What can hang from each mark:
donin: baso
pefeb: baso
sazot: supu
posa: gekez
vozun: pizav
baso: donin
pizav: gekez vozun
supu: gekez sazot
gekez: donin pefeb pizav

Known rows, with every way that one mark hangs from another:
(gekez pefeb): [  9.9  -3.1   1.9 -11.2  -4.8  -4.6  17.2 -10.9   2.7   8.3 -22.3   4.3
   5.2   5.0  -7.4  -4.1  15.5   6.3  -9.2]
(supu (gekez pefeb pizav) sazot): [ 41.7 -19.7  -4.6 -24.3  -0.5  -7.5  39.9 -28.1  -2.5   0.6 -62.0  -7.2
  14.8  31.7  -4.5   0.9  24.6  40.2  28.1]
(sazot (supu (gekez (donin baso) (pizav vozun)))): [ 34.9 -22.3  -7.4 -55.0   1.0 -48.9  41.4  -5.9 -11.9  13.7 -34.5 -20.9
  -8.0  17.2 -18.3  -5.1  19.1  12.1   4.2]
(vozun (pizav (gekez (donin baso) pefeb))): [ 18.0  28.2   5.8 -54.0 -31.7 -17.5  27.9  -0.7   7.2   8.7 -22.5   9.8
  -5.8  -4.6 -10.6 -50.1  25.2 -13.0 -20.8]
(posa (gekez donin pefeb (pizav vozun))): [ 43.3   1.1  35.4 -33.3 -18.1 -59.7  77.4 -25.8   0.5  15.1 -37.1   8.0
   5.4  22.3 -46.4 -17.8  31.9   1.5 -21.7]
(supu (gekez pizav) sazot): [ 28.3 -16.4  -5.0 -13.4   5.9  -4.2  23.2 -17.3  -5.2  -8.7 -40.5  -9.4
   9.1  27.0   1.5   7.3   7.6  34.9  35.2]
(posa (gekez donin pefeb pizav)): [ 35.9  -2.3  30.6 -35.5 -15.5 -50.9  70.7 -24.7   1.8   4.9 -47.8  11.1
   7.0  34.4 -26.6 -12.5  39.7   4.9  -6.0]
(sazot (supu gekez)): [  9.1 -34.7 -18.5 -14.2  15.7 -11.7  -9.8  -2.2 -11.6  -8.9 -16.4 -12.6
  -8.3  20.6   0.3  16.9   4.2  17.4  16.5]
(pizav (gekez donin (pefeb baso)) vozun): [ 45.6  10.1  14.0 -51.0 -35.4 -33.9  51.8  -8.2   0.7  24.6 -17.5   0.2
  -2.3 -26.6 -35.7 -27.1  26.4  -8.1 -51.7]
(pefeb (baso donin)): [  6.5   2.1 -11.6 -14.5   6.4  -7.2  18.6  12.8   1.0   0.5  11.9 -17.0
 -19.4  -6.0  24.5   6.8 -19.2   4.8  -9.5]
(posa (gekez donin (pefeb baso))): [ 36.3  -2.8  13.1 -33.6 -16.0 -35.7  61.2 -18.6   6.3  17.3 -30.2   0.3
 -17.4   9.7 -11.8   1.3  35.4  -0.8 -17.5]
(vozun (pizav (gekez pefeb))): [ 10.8  16.7   9.4 -27.1 -22.0  -9.0   4.6  -2.3   5.1  -4.1  -8.1  13.4
  -2.8   1.2 -13.6 -35.2  10.7  -6.3 -22.1]
(pizav (gekez (donin baso) pefeb) vozun): [ 26.7  15.9   6.0 -46.0 -34.3 -20.9  43.1  -6.8  -3.4  29.6 -23.1   1.0
   3.7 -20.8 -30.4 -36.2  20.9  -8.0 -47.3]
(gekez pizav): [ 13.2  -0.2  11.8 -16.3  -3.2 -19.7  23.9  -3.3   0.5  -0.9 -17.8   0.3
   8.3  16.4  -1.3  -5.5   8.6   0.7   0.1]
(sazot (supu (gekez donin pizav))): [ 35.7 -28.1   4.2 -46.8   3.4 -46.1  31.7  -6.8  -8.5 -15.3 -42.6  -3.9
   5.7  36.9 -14.6  -0.9  26.7  17.7  19.2]
(pizav (gekez donin)): [ 15.3  12.1  13.7 -27.4 -25.6 -15.4  17.1   1.9  -4.1  -5.6  -9.0  14.1
  13.0  -6.7 -22.4 -25.5  14.7  -8.5 -23.9]
(sazot supu): [  2.6 -19.0 -10.4 -17.2  16.2  -6.5  -5.7   5.5 -10.8  -8.9  -5.0  -7.6
  -5.1   6.9  -1.9   4.2   5.5  11.2  -1.0]
(posa (gekez donin (pefeb baso) pizav)): [ 50.9  -2.5  25.8 -50.9 -19.3 -55.1  82.3 -21.1   5.7  17.3 -45.4   0.6
 -10.3  23.6 -13.8  -2.8  43.9   1.3 -16.2]
(supu (gekez donin pefeb) sazot): [ 38.9 -13.5  -6.9 -22.7  -5.7  -2.9  33.2 -27.8   3.9  -4.9 -52.0   0.1
  15.3  16.8 -15.9  -6.9  27.7  35.6  31.9]

Rows:
[ 24.1  22.9  18.3 -44.7 -31.3 -21.5  22.5  -4.1  10.2  -7.8 -17.6  20.9
   4.2  -1.1 -29.0 -49.1  24.2  -8.2 -17.7]
(vozun (pizav (gekez donin pefeb)))
[ 31.9   2.7  17.5 -46.4 -16.1 -43.9  75.0 -20.8   0.5  20.4 -53.1   2.2
  -3.7  29.3  -8.4 -14.3  40.0   1.4  -9.3]
(posa (gekez (donin baso) pefeb pizav))
[ 19.1  18.7  -3.6 -43.0 -15.8 -17.9  22.5  10.8   6.7  -2.8   5.6  -4.0
 -21.2  -4.4  10.7 -28.4  -6.7  -0.7 -31.6]
(vozun (pizav (gekez (pefeb (baso donin)))))
[ 37.1  -6.0  11.7 -30.1  -1.1 -51.9  76.0 -11.4  -3.5  20.5 -14.0 -16.8
 -22.6  18.5  -4.6   4.8  -0.1   9.3 -32.0]
(posa (gekez (pefeb (baso donin)) (pizav vozun)))
[ 41.2 -37.0 -19.6 -58.9  13.7 -42.6  51.3  -2.4  -8.3  -1.4 -45.7 -26.2
 -17.9  35.0  16.5  15.1  10.2  33.2   0.0]
(sazot (supu (gekez (pefeb (baso donin)) pizav)))
[ 47.6 -32.4   2.8 -57.7  -2.1 -46.5  50.9 -16.1  -4.4  -5.4 -63.5  -0.4
  11.4  42.0 -22.6  -7.5  41.6  23.0  13.6]
(sazot (supu (gekez donin pefeb pizav)))
[ 45.7  -9.9  -9.2 -52.5  -9.0 -16.4  61.1 -27.9  -0.6  12.8 -73.6 -10.1
  10.5  25.9  -1.0 -12.6  37.0  35.3  30.1]
(supu (gekez (donin baso) pefeb pizav) sazot)
[ 30.9  -1.3  16.5 -26.4  -9.8 -31.3  45.8 -16.6   0.5  22.8 -25.9  -3.3
  10.9   8.6 -25.2 -14.0  15.8   6.0 -20.0]
(gekez pefeb (pizav vozun))
[ 26.5   3.8  -4.0 -33.6 -17.7 -23.4  38.0   4.7  -4.6  18.4   0.6 -12.3
 -12.2 -19.6  -8.1 -15.9 -10.7   4.5 -56.4]
(pizav (gekez (pefeb (baso donin))) vozun)
[ 40.7 -11.1   2.7 -30.0  -1.3 -19.4  39.4 -20.1  -0.3 -14.1 -48.6  -2.3
  15.5  25.7 -10.7  -6.0  21.2  34.0  40.0]
(supu (gekez donin pizav) sazot)
[ 27.4  12.5   9.9 -40.1 -13.9 -37.9  51.1  -4.6  -1.1  22.9 -18.9 -10.0
  -1.1  -2.2 -16.9 -22.8  13.2  -6.1 -10.5]
(gekez (donin baso) (pizav vozun))
[ 25.1   7.8  15.8 -37.6 -32.2 -16.6  34.2  -7.2  -0.6   4.3 -33.7  18.4
  17.5  -5.9 -29.2 -32.0  30.1  -1.7 -32.3]
(pizav (gekez donin pefeb))
[ 48.0 -19.3 -19.7 -38.8   8.2 -16.0  57.0 -14.4  -0.5  -0.9 -48.6 -24.2
  -7.1  27.1  21.7   8.7   5.6  43.8  19.0]
(supu (gekez (pefeb (baso donin)) pizav) sazot)
[ 53.6 -37.8  -5.3 -55.3   1.1 -50.1  49.5 -15.3  -6.9  22.2 -39.7 -27.0
 -15.9  16.8 -15.0  12.3  24.1  21.1 -15.2]
(sazot (supu (gekez (pefeb baso) (pizav vozun))))
[ 52.1 -14.3   5.8 -41.1  -8.1 -22.1  57.7 -29.8   0.6  -6.0 -70.2  -1.1
  21.8  33.1 -17.3 -11.9  36.4  39.0  32.3]
(supu (gekez donin pefeb pizav) sazot)
[ 52.3 -28.8   8.6 -55.8  -3.5 -58.2  54.9 -21.6  -8.0   4.2 -51.2  -6.7
   8.5  28.0 -40.0  -9.5  34.4  22.6  -1.9]
(sazot (supu (gekez donin pefeb (pizav vozun))))
[ 13.3  26.1  17.5 -32.8 -24.8 -20.3   4.6   4.6   5.7 -18.4   4.8  15.4
   2.5  -3.4 -20.3 -43.4   9.2 -13.1 -12.0]
(vozun (pizav (gekez donin)))
[ 33.8 -37.1 -21.1 -38.8   4.8 -23.9  22.9  -9.9  -4.0  12.8 -39.1 -21.1
 -21.8  13.3   4.4  20.3  23.3  21.8  -1.2]
(sazot (supu (gekez (pefeb baso))))
[ 41.7 -35.6  -1.9 -40.0   4.5 -43.9  38.5 -19.0 -12.1   8.8 -42.7 -14.2
   1.4  28.8 -26.5   2.8  20.2  25.4  -4.0]
(sazot (supu (gekez pefeb (pizav vozun))))
[ 37.0   3.6  22.5 -43.5 -18.5 -51.9  80.8 -24.7  -1.1  32.8 -39.9  -2.3
  -5.3  16.3 -28.5 -18.3  31.1  -1.4 -21.9]
(posa (gekez (donin baso) pefeb (pizav vozun)))
[ 32.1   4.8   5.0 -34.2 -26.7 -21.7  32.4  -5.3  -1.6  29.6  -8.1  -6.9
  -9.7 -25.3 -20.7 -14.0  11.3  -4.2 -55.5]
(pizav (gekez (pefeb baso)) vozun)
[ 28.8 -24.1 -10.8 -56.3   4.4 -38.9  38.1  -3.9 -10.4   2.8 -46.1 -15.8
  -6.1  29.8   1.6  -4.0  24.6  14.5  18.9]
(sazot (supu (gekez (donin baso) pizav)))
